In the rows, zero is written as 128.
Known rows, with every step that occurs:
kipozi-fetomez-finun-refeg-kuvad: [132  63  75 145  80 151 104 107 140 135 151 198 103 117 125 142  93 114
 135 131 125 199 131 151 126 130 181 108  83 132 142 121 107 122 147 108
 132 122 234 120 110 178]
finun-fetomez-kuvad-refeg: [132  60 103 195 119 112 149 125  91  83 170 214 150 112 115 134  98  91
  96 186 108 216 133 135 138 138 155 145  60 134 165 106 149 108 152 130
 115 105 182 114  98 159]
kipozi-fetomez-finun-refeg-nono: [132  53  65 122  74 140  91 105 136 113 153 204 101 114 126 136  99 124
 137 133 137 179 132 143 120 124 185 117  83 135 140 121  90 121 144 112
 131 110 236 124 110 189]
nuzed-fetomez-zubup-refeg: [106  95 119 121 107 183 151  85 131 129 142 167  96 117 152 176 138 147
 119 135 147 230 160  94  96 101 126 153  95 133  87 105  83 129 164 117
 132 129 155 143  95 186]
vone-refeg-kuvad-fetomez: [180  94 119 182  71 162 111 150 128 106 122 165 145 129  84 172 128 162
  96 123  95 181 145 128  88 150 152 117 149 129 124 112 156 109 167 183
 144 117 173 140 114 139]
vone-refeg-zubup: [172  91  95 133 100 126  81 133 155 101 145 164 134 117  87 178 127 142
 101 122 123 146 144 117  93 156 131 127 115 122 116 117 139  88 151 210
 157 120 165 127 116 148]
bedo-fetomez-nuzed: [123  94 110 160 146 151 128 109 109  99 124 176  73 118 121 120  95 157
  97 145 135 149 122 144 121 104  70 176  89 145 129 148  78 102 138 123
 135 138 179 118 145 165]
vone-refeg-kuvad: [164 100 114 189  85 148  95 142 150 111 117 163 161 113  96 164 123 145
 107 111 107 152 131 135  91 147 138  94 122 112 119 127 148 120 155 202
 144 137 172 129 119 125]
livub-refeg: [154  97  92 143  97 146 118 100 160 126 125 168 146 135  97 169 148  97
 115  93 125 115 168 131 106 111 165 127 127 105 141 137 120 135 147 142
 141 124 168 146  86 140]
fetomez-bedo: [109  95 167 120 109 147 119 118 163 105 138 171  88  79 116 125 118 110
 118 138 112 130 156 123 125 131 140 114 107 116 127 129 141  99 129 159
 140 135 149 147 114 153]
kuvad-refeg: [154  76 170 129 120 116 148 121 142 106 147 145 162 158 122 155 117 134
 104 126 120 121 147 131 110 119 137 156 139 116 158 140 164 110 175 137
 146 117 199 156  93 149]
fetomez-finun-refeg-nono: [133  38  86  96  88 164  95 127 169 114 158 172  93 107 143 118  99 123
 118  97 162 133 176  82 107 105 202 120  97 124 142 135  90 109 139 147
 130 145 203 116  90 177]
kipozi-fetomez: [129 102 113 156 104 113 112 102 120 121 134 185 132 123  97 147 129 127
 132 159 108 182  94 179 145 140 121 126  95 134 133 118 128 122 138 105
 138 107 191 145 118 159]
zubup-refeg-kuvad-fetomez: [150 104 144 141  93 183 164 124 128 108 142 155 181 138  85 156 144 136
  95 108 116 214 185 110  92  96 160 152 151 111 119 125 129 120 163 109
 112 132 198 120  77 139]
bedo-fetomez-kipozi-refeg: [115  84 110 177 117 133 131 127 124  96 109 178 104 105 121 126  87 114
 107 155 124 177 125 189 112 120  93 153  68 137 161 148  91 128 155 129
 138 106 165 129 155 159]
kuvad-fetomez-finun: [137  66 103 100  79 173 142 133 121 128 163 152  73 151 118 147 141 167
  90 149 108 194 158 105 132 110 168 177 146 145 132 100 124 107 159  93
 152 107 164 156  91 189]
vone-refeg: [156  95 116 153  92 119  83 125 144 127 118 162 148 128  91 166 132 148
 112 123 118 132 106 154  92 141 117 133 112 125 114 133 143 117 158 198
 151 124 152 154 122 141]
zubup-refeg: [123 101 145 111 116 140 135  98 143 130 136 153 185 140  96 147 144 119
 108 106 137 164 146 140  94  88 128 172 111 104 111 149 116 125 153 126
 120 132 176 134  83 144]
livub-refeg-kuvad-fetomez: [180 101  93 173  72 190 148 128 144 100 131 168 145 134  85 175 143 112
 101  93 102 164 207 103 104 120 197 110 166 114 148 111 133 132 154 128
 137 120 189 131  78 133]
livub-refeg-nono: [169  89  77 134  81 165 112 107 159  71 127 177 161 115 100 158 145 106
 115  85 133 106 200 105  95 110 193 104 141 102 136 130 101 140 135 153
 132 124 191 125  77 138]
bedo-fetomez: [135  95 124 159 145 136 113 125 108  78 102 186 136 133 105 131  99 146
  98 141 133 122 123 135 126 105  89 171 104 129 143 148 101 116 141 118
 141 132 143 112 136 147]
nono-refeg-kuvad-fetomez: [184  68 167 136 100 144 124 144 160  86 141 142 181 137  87 160 139 135
 109  97  93 130 201  83 110 100 175 107 145  78 166 108 121 105 151 137
 125 125 197 132  75 151]
zubup-refeg-kuvad-fetomez-kipozi: [133  95 132 144  88 183 182 134 131 113 141 151 162 116  98 153 143 118
  92 119 108 242 189 132  92 100 156 138 132 106 122 111 132 128 167 117
 116 116 197 131  83 140]
finun-refeg: [134  73 136 143 128 120 101 133 164 131 139 161 118 109 107 125 103  93
 127  95 151 106 146 124 118 131 152 125  93 127 156 152 132  91 148 166
 124 144 173 137  89 140]
nono-refeg-kipozi: [171  45 115 114 129  80 110 139 169  81 136 137 185 107  92 156 157 110
 115 101  99  49 149 101 105 119 131 113 124  89 171  80 111 103 153 147
 137 123 173 143  58 149]
nuzed-fetomez: [122  82 116 131 116 165 130 108 129 134 134 164 129 132 126 155 143 152
 122 150 129 187 122  94 115 131 126 136 113 132 124 102 114 116 158 114
 149 120 130 151  95 170]
finun-fetomez-kipozi: [ 97  76  57 187 117  97 159 142 106 111 139 198  93  81 105 143 150  79
  94 195 107 226 109 162 151 128 129 112  40 135 159  81 138 120 131 138
 125 103 145 120 104 162]
bedo-fetomez-kuvad: [123  83 131 182 146 152 117 130 103  63 125 199 135 106 125 107  61 126
 101 156 124 168 137 149 131 120  93 170  81 126 134 139 104 119 139 118
 133 128 148 114 142 140]
kipozi-refeg: [140 101 160 165  89 128 107 102 164 137 147 144 143 122 105 132 108 116
 133 115 121 149 131 155 114 140 143 146 101 143 151 177 111 113 146 153
 127 123 184 150 112 153]

Rows:
[125  96  91 152 142 137 141 120 102  52 112 187 105 101 132 150 100 138
  89 128 141 140 150 129 103  91  77 180  98 142 115 121  73 129 154 117
 130 137 159 105 125 160] => bedo-fetomez-zubup-refeg-kipozi
[120  89 119 187 106 129 116 102 117 103 157 201 133  99 112 126  90 108
 135 174  98 226 113 192 151 156 128 120  71 130 123 109 131 126 137 108
 128 100 197 145 121 146] => kipozi-fetomez-kuvad
[167  57 120 127 126  94 165 144 134  75 151 141 166 127 120 152 132 126
  93 131 105  89 134 114 102 146 123 152 159 136 172  90 163 106 188 127
 155 113 194 150  75 137] => kuvad-refeg-kipozi
[128  54  94 128  95 174 111 132 172 143 151 163  94 110 145 123  95 111
 112  97 147 154 168  89 113 114 195 110  93 117 147 132 109 110 147 142
 130 156 204 112  93 167] => fetomez-finun-refeg-kuvad
[170  83 101 150  80 135  76 131 143  82 120 172 160 109  95 157 130 157
 111 114 128 127 141 125  81 139 147 110 124 119 114 131 124 119 146 205
 143 123 171 135 111 144] => vone-refeg-nono
[125 110 124 172 135 171 141 116 109  63 109 187 116 110 133 147  82 141
  94 116 150 175 173 122 109  76  98 166  95 121 107 149  70 133 143 125
 119 150 178  91 136 154] => bedo-fetomez-zubup-refeg-kuvad
[114 119 141 161 112 174 156 112 157 100 145 151 110  87 140 153 115 121
 104 101 141 206 190 108 114  92 134 126  99 111  86 135  98 131 137 149
 113 161 197 116  99 148] => fetomez-zubup-refeg-kuvad
[144  82 138 176 124 148 114 147 170 113 135 159 139  93 110 123  93  88
 124  85 144 126 169 107 115 135 170  88 103 119 159 147 138  97 143 171
 116 158 191 112  88 125] => finun-refeg-kuvad
[156  88 131 167  53 185 131 123 154 125 164 145 124 124 116 139 103 140
 113 119  99 209 173 117 108 135 189 136 133 151 158 147 108 115 160 124
 129 120 211 132 107 168] => kipozi-refeg-kuvad-fetomez-finun
[146 102 129 182  99 191 174 142 132 108 162 143  86 102 105 134 131 155
  93 134  95 219 175 101 127 135 145 117 147 144 131 110 135  95 143 125
 128 137 203 130  98 148] => refeg-kuvad-fetomez-nuzed
[162  90  78 174  70 185 167 133 149 100 134 165 123 114  98 173 143  96
  97 105  98 188 210 127 105 124 192  95 147 108 152  93 135 138 158 125
 137 109 191 140  82 133] => livub-refeg-kuvad-fetomez-kipozi
[174  74 164 146  96 152 133 143 162  80 147 142 143 118 107 169 129 136
 107  95 100 139 213  83 120  96 171 103 133  83 151 106 105 104 145 146
 121 132 202 132  80 161] => nono-refeg-kuvad-fetomez-zubup
[137  84  92 110 121 117 151 119 137 100 140 152 186 108  94 149 159 111
 101 111 119 129 137 128  87 115 117 160 129 123 126 100 121 121 165 123
 127 130 174 133  60 138] => zubup-refeg-kipozi
[105 112 140 132 116 150 148  97 149 114 146 151  96 101 138 156 127 122
 107 109 146 192 172 128 115  87 117 158  89 119  85 137  92 128 139 146
 118 146 179 135 100 161] => fetomez-zubup-refeg
[109  84 103 163 139 133 141 141 116  88 104 180 101 103 122 128 103 120
  94 162 123 166 125 173 128 109  78 146  74 123 145 117 110 127 147 123
 146 116 143 126 145 152] => bedo-fetomez-kipozi
[131  88  49 172 116  93 142 129 120  72 147 177  87  64 120 151 139 119
 116 158 100 152 106 150 139 162 100 110 108 169 132  55 117 118 147 116
 146 116 182 138  93 156] => refeg-kipozi-fetomez-zubup
[142 111 133 194  95 188 170 155 135  82 153 151  85  95 120 148 118 147
  91 130 103 215 190  90 138 124 153 111 145 140 124 105 133 110 137 132
 130 141 180 123 100 147] => refeg-kuvad-fetomez-zubup
[136  94 130 139 103 165 163 125 119 126 170 141  43 124 101 139 148 167
  94 151 106 204 150 125 128 128 119 173 137 162 124 106 126  83 152 115
 139 115 181 162 100 174] => kuvad-fetomez-nuzed
[118  76  77 125  81 138 108  91 127 139 148 191  98 132 123 149 120 137
 125 159 110 201 100 165 141 120 150 137  90 134 129 112 103 133 142  91
 146 107 206 140 118 188] => kipozi-fetomez-finun
[145  99 157 163  87 197 157 154 138  81 146 163 103  88 100 134 123 135
  97 135  88 193 191  90 127 137 170 101 156 129 140 101 154  98 143 134
 132 133 174 129 100 142] => refeg-kuvad-fetomez-bedo
[166  81  40 141 101 122 133 124 150  92 126 165 148 108  93 168 161  89
 107  98 108  77 161 120  98 141 151 114 146 127 156  83 124 132 159 136
 148 120 165 141  62 128] => livub-refeg-kipozi
[133 108 142 144 108 172 148 113 147 116 132 151 202 124  98 145 133 116
 104  97 128 184 172 118  93  93 150 134 124  92 116 146 122 131 148 132
 111 151 196 111  80 127] => zubup-refeg-kuvad
[142 104 138 140  98 196 174 111 130 120 158 150 144 127  94 149 142 140
  95 108 114 227 184 115  89  96 148 158 141 121 109 125 117 114 162 116
 110 134 218 123  80 152] => zubup-refeg-kuvad-fetomez-nuzed
[107  87 100 159 108 117 126 124 107  91 144 224  92  81  95 138 133  91
 105 179 106 175 128 120 140 129 151 117  63 139 154 103 136 101 124 150
 120 122 143 110 106 175] => finun-fetomez-bedo
[159  75 137 172 109 163 130 160 146 103 145 164 120 106  97 132 104 110
 113  96 132 157 185  98 114 139 182 111 132 137 164 129 148  87 156 152
 119 142 192 123  81 137] => finun-refeg-kuvad-fetomez
[106  94 114 143 112 172 140 105 131 123 142 163  67 104 157 167 125 154
 119 150 138 209 144  89 123 126 122 129  98 141  99  95  96 119 151 125
 145 131 136 149 104 182] => nuzed-fetomez-zubup
[115  88  44 175 120 100 158 121  93  80 151 204  98  81 112 164 147  94
  91 161 123 203 137 116 129 108 128 145  62 151 128  85 102 118 140 134
 109 129 162  98  81 173] => finun-fetomez-zubup-refeg-kipozi
[151  63 154 148 128 149 148 133 148  68 197 161 150 109 138 130  69 108
  99 144 118 195 188 115 125 152 152 144 111 112 139 116 152  91 161 149
 136 111 208 131  98 141] => fetomez-kuvad-refeg-zubup
[140  93 107 129  97 151 175 135 114  84 161 150  74 109 114 165 152 149
  88 134 113 201 180 105 111 111 129 179 150 160 111  79 114 107 165 111
 132 113 170 150  76 170] => kuvad-fetomez-zubup-refeg-kipozi
[167  71 165 141 117 134 109 131 182  98 132 140 201 120  97 153 130 116
 118  83 105 100 185  93 113  98 162  85 117  59 163 126 115 111 137 158
 121 143 198 124  80 137] => nono-refeg-kuvad
[131  77  70 140 106  97 130 131 123  67 140 191 104  59  99 139 141 106
 122 164  81 131 106 149 126 176 116 102 118 154 149  55 140 110 151 119
 148 103 178 142  92 152] => refeg-kipozi-fetomez-bedo
[142  61  85 186 123 116 148 130  97  64 191 219 142 105 115 144  92  89
  90 186 111 229 157 114 138 144 161 141  63 132 164  96 147  95 149 139
 117 102 187  97  96 164] => finun-fetomez-kuvad-refeg-zubup
[114  56  87  94  85 190 124  97 135 158 148 169  93 141 155 156 136 162
 115 152 134 207 131  77 110 114 155 144 104 128 116  96  92 124 164  95
 160 122 144 145  97 198] => nuzed-fetomez-finun
[134  88 163 118  88 165 144 140 129  89 149 168  65 108  95 140 138 143
 101 153  95 172 170 110 126 135 152 152 150 145 133 102 149  89 151 125
 145 105 151 163 100 172] => kuvad-fetomez-bedo
[141  48 110 145 114 162 161 124 115  90 164 175 148 112 154 149 103 133
 114 167 109 203 142  98  99 163 136 136 120 140 141  65 137 114 194 104
 149 101 167 157  78 160] => nuzed-fetomez-kuvad-refeg-kipozi
